Each row was made from one walk, in order. Every step used is in the known rows, and no mark comes twice. Write each row's walk.
Known rows
gemef, dodol, gisa: [ 0.30 -0.10  5.07 -2.05 -5.76  2.46  1.71  2.70  0.27  0.15  2.25 -0.46
  1.83 -1.33  0.24 -0.66 -2.95  1.17]
dofo, bevo, gisa: [ 0.86  0.44 -2.53  1.09 -0.29  0.25  2.08  0.13 -4.20 -4.64 -0.64 -1.91
 -0.67 -1.21  0.94 -1.52 -4.57  0.73]
gisa, tusis, dofo: [ 0.26  1.63 -1.60  3.00 -4.05 -0.12 -2.06  2.45  1.40  3.34  1.35 -1.38
 -2.64  1.15  1.89 -0.91 -2.49 -5.11]
dodol, gemef, dofo, gisa: [-3.46 -2.57  1.49 -2.05 -5.61 -3.51 -1.24  3.12 -2.01 -4.71  2.97 -1.37
  0.06 -0.96  0.75 -2.01 -3.79  4.79]
ruzul, gisa, dodol, gemef: [-4.82 -0.27  4.35  1.28 -2.96  5.92 -0.80  2.79 -0.50 -1.74  0.58 -0.48
  4.79 -1.52 -0.90 -0.68 -5.36 -0.65]
bevo, gisa, tusis, dofo: [-0.08  2.08 -2.47  3.76 -4.24  0.59 -0.07  1.49  1.19  1.60  0.92 -1.72
 -0.83 -0.08  0.38 -0.53 -4.46 -3.41]
tusis, dofo, gisa, dodol, gemef: [-1.30 -1.18  1.07  1.55 -5.79  1.40 -1.86  4.47 -2.37 -2.02  1.96 -2.03
  0.21 -1.86  2.66 -0.49 -8.10  0.84]
gisa, tusis, dofo, bevo: [ 3.81  1.89 -4.00  2.92 -3.20 -1.54 -1.58  3.08 -1.46  0.13 -0.10 -2.40
 -6.82  0.51  4.21 -2.57 -3.29 -4.40]
dofo, gemef, dodol: [ 1.39 -1.68  4.57 -0.91 -3.47 -3.80  1.57  2.87 -2.96 -2.02 -0.81 -2.74
 -2.49 -2.85 -0.29 -1.64 -2.49 -1.68]
ruzul, gisa: [-4.80  1.33  2.83  1.12 -0.68  3.92  0.68 -0.95  0.72 -1.03  0.06  1.18
  2.89  0.49 -3.05 -0.01 -0.59 -1.97]
dofo, gemef: [ 2.08 -2.68  0.80  0.08 -1.68 -2.23 -0.20  1.98 -3.68 -2.39 -1.44 -1.92
 -3.16 -1.12  0.95 -0.39 -1.87 -1.20]
dodol, gemef: [-2.69 -2.77  3.10  0.47 -1.34  2.19 -2.41  2.75 -1.84 -0.59  0.72 -1.65
  1.27 -0.10  1.80 -1.39 -1.02  0.96]
gemef, dodol, dofo: [-1.92 -1.13  5.71 -1.30 -3.28 -5.09 -0.39  3.66 -3.05  1.90  1.30 -3.44
 -0.22 -0.61  0.36 -3.95  1.91 -0.95]
tusis, dofo, gisa, dodol: [ 0.29  0.83 -1.32  0.79 -5.76 -0.50 -0.43  3.04 -2.70 -1.16  2.85 -0.98
 -1.31 -0.97  1.94  0.49 -9.17 -1.51]
bevo, gisa, tusis, dofo, gemef: [ 2.95 -0.08 -2.24  3.43 -4.76 -1.96  0.71  2.40 -0.94 -1.93 -1.47 -2.81
 -3.92 -2.18  0.43 -0.14 -5.35 -2.60]
ruzul, gisa, dodol: [-4.14  1.97  2.74  0.51 -2.31  5.08  0.77  0.86 -0.08 -1.11  0.97  1.06
  4.31 -0.50 -2.17  0.15 -5.73 -3.48]
gisa, dodol: [-1.28  0.23  1.28 -0.67 -1.98  2.43 -0.63  2.32 -2.55  0.31  1.73 -0.36
  2.24 -0.04  1.12 -0.50 -5.44 -3.15]
tusis, dofo, gemef, dodol: [ 2.75 -1.87  3.19  0.71 -4.94 -5.23  0.91  3.70 -1.98 -0.81 -0.65 -2.94
 -5.71 -3.04  0.36 -2.00 -3.08 -2.88]
bevo, gisa, dodol, gemef, dofo: [-4.43 -3.16  2.74 -2.17 -4.12  0.35 -0.54  4.22 -0.91 -2.97  2.16 -1.02
  2.92 -1.89 -0.26 -3.64 -5.07  1.77]
ruzul, gisa, dodol, gemef, dofo, bevo: [-1.47 -0.92  0.98 -0.77 -3.46  0.10 -0.72  4.19 -1.82 -4.55  0.38 -0.92
 -2.18 -1.43  1.32 -4.51 -4.36 -0.25]

Which walk is each row?
[-0.80 -1.61 -1.26 -0.22 -2.06 -0.84  1.26  2.13 -3.15 -5.56 -0.10 -2.00
 -0.45 -2.03  0.70 -3.62 -4.55  2.95]
dodol, gemef, dofo, bevo, gisa
[-2.28 -0.18  0.58 -2.56 -5.61 -1.51 -0.09  3.19 -2.58 -3.05  3.42 -0.40
  1.39 -1.09  0.60 -0.99 -7.97  0.52]
gemef, dofo, gisa, dodol
[ 4.55  2.12 -3.61  2.57 -5.10  0.58 -0.90  3.60 -0.46  0.18  0.53 -2.01
 -6.11  0.16  4.45 -2.03 -4.51 -2.95]
dodol, gisa, tusis, dofo, bevo
[ 0.51 -0.13 -2.08  1.56 -5.22 -3.07 -0.89  1.66 -2.37 -1.47  2.27 -1.36
 -4.15  0.08  2.10  0.35 -5.03  0.65]
tusis, dofo, gisa
[ 4.12 -0.50 -3.56  2.10 -2.15 -2.50 -1.49  3.03 -3.34 -0.28 -0.12 -1.88
 -8.73  0.46  4.68 -2.97 -2.83 -3.48]
tusis, dofo, bevo
[ 1.57 -2.34  2.04 -0.25 -3.72 -3.69 -0.46  4.45 -4.81 -1.30 -0.86 -3.42
 -2.00 -1.95  1.14 -1.84 -2.91 -1.28]
gisa, dodol, dofo, gemef
[ 1.45 -3.09  2.02 -0.02 -2.66 -5.07 -0.73  3.45 -4.55 -1.22 -1.30 -3.58
 -3.34 -1.18  1.21 -2.10  0.19 -0.27]
dodol, dofo, gemef
[-4.15 -3.46  3.46 -2.73 -4.06 -0.16 -2.10  5.04 -0.73 -1.40  2.54 -0.82
  1.17 -0.91  0.87 -3.86 -3.58  0.50]
gisa, dodol, gemef, dofo
[ 1.43  2.25  0.78  2.02 -7.51  1.17 -0.12  3.70  3.16  3.04  2.07 -1.39
 -1.75 -0.51  1.05 -0.97 -4.08 -3.28]
gemef, dodol, gisa, tusis, dofo
[ 2.04  0.50  2.01  1.90 -5.91 -3.85  2.47  3.07 -0.76 -2.01 -0.98 -3.56
 -2.77 -3.78 -1.05 -1.45 -5.23 -2.48]
bevo, gisa, tusis, dofo, gemef, dodol
[-0.90  2.97  0.94  0.20 -5.00  4.99 -0.23  1.87  2.53  0.90  1.94 -0.70
  4.19  0.64  0.61  0.36 -3.12 -0.95]
dodol, gisa, tusis
[ 2.33  0.27 -3.96  2.71 -1.81 -0.60  1.49  1.01 -3.46 -3.05 -0.60 -2.10
 -3.70 -1.29  1.64 -1.80 -5.40 -0.52]
tusis, dofo, bevo, gisa
[-2.39  3.54  1.89  0.28 -6.26 -3.47 -0.01  2.52 -0.78 -1.01  2.17 -3.74
  2.80 -0.64  0.15 -1.27 -2.80  0.17]
gemef, dodol, dofo, gisa, tusis
[ 0.02 -0.95 -0.34  2.43 -3.90  2.69 -0.35  4.14 -3.00 -3.23  0.26 -2.59
  0.01 -2.70  2.46 -1.87 -8.59  0.03]
tusis, dofo, bevo, gisa, dodol, gemef
[-4.12 -4.29  3.44 -2.41 -3.07 -1.48 -2.44  4.10 -0.51 -1.25  2.12 -0.75
 -0.11 -0.15  0.83 -4.18 -0.30  1.65]
dodol, gemef, dofo
[-1.72 -0.08  3.22 -1.13 -5.61 -6.36  0.33  2.80 -4.13 -2.18  2.29 -3.37
 -0.06 -1.20  0.66 -1.78 -2.11  2.73]
gemef, dodol, dofo, gisa
[-2.50  3.16 -0.04  0.69 -5.19 -2.04 -1.00  2.02 -0.98 -0.85  2.05 -3.20
  2.64  0.44  0.66 -0.51 -2.37  0.45]
dodol, dofo, gisa, tusis
[ 3.69 -1.34  3.68 -0.41 -7.88 -0.16  1.83  4.11  0.06 -0.74  0.86 -1.66
 -2.64 -3.02  0.67 -0.70 -4.76  0.50]
tusis, dofo, gemef, dodol, gisa
[-0.44  3.86 -2.74  2.11 -1.97  1.77  1.41  0.43 -0.87 -2.82 -0.32 -2.50
  2.32 -0.60  0.40 -0.98 -4.69 -1.37]
dofo, bevo, gisa, tusis
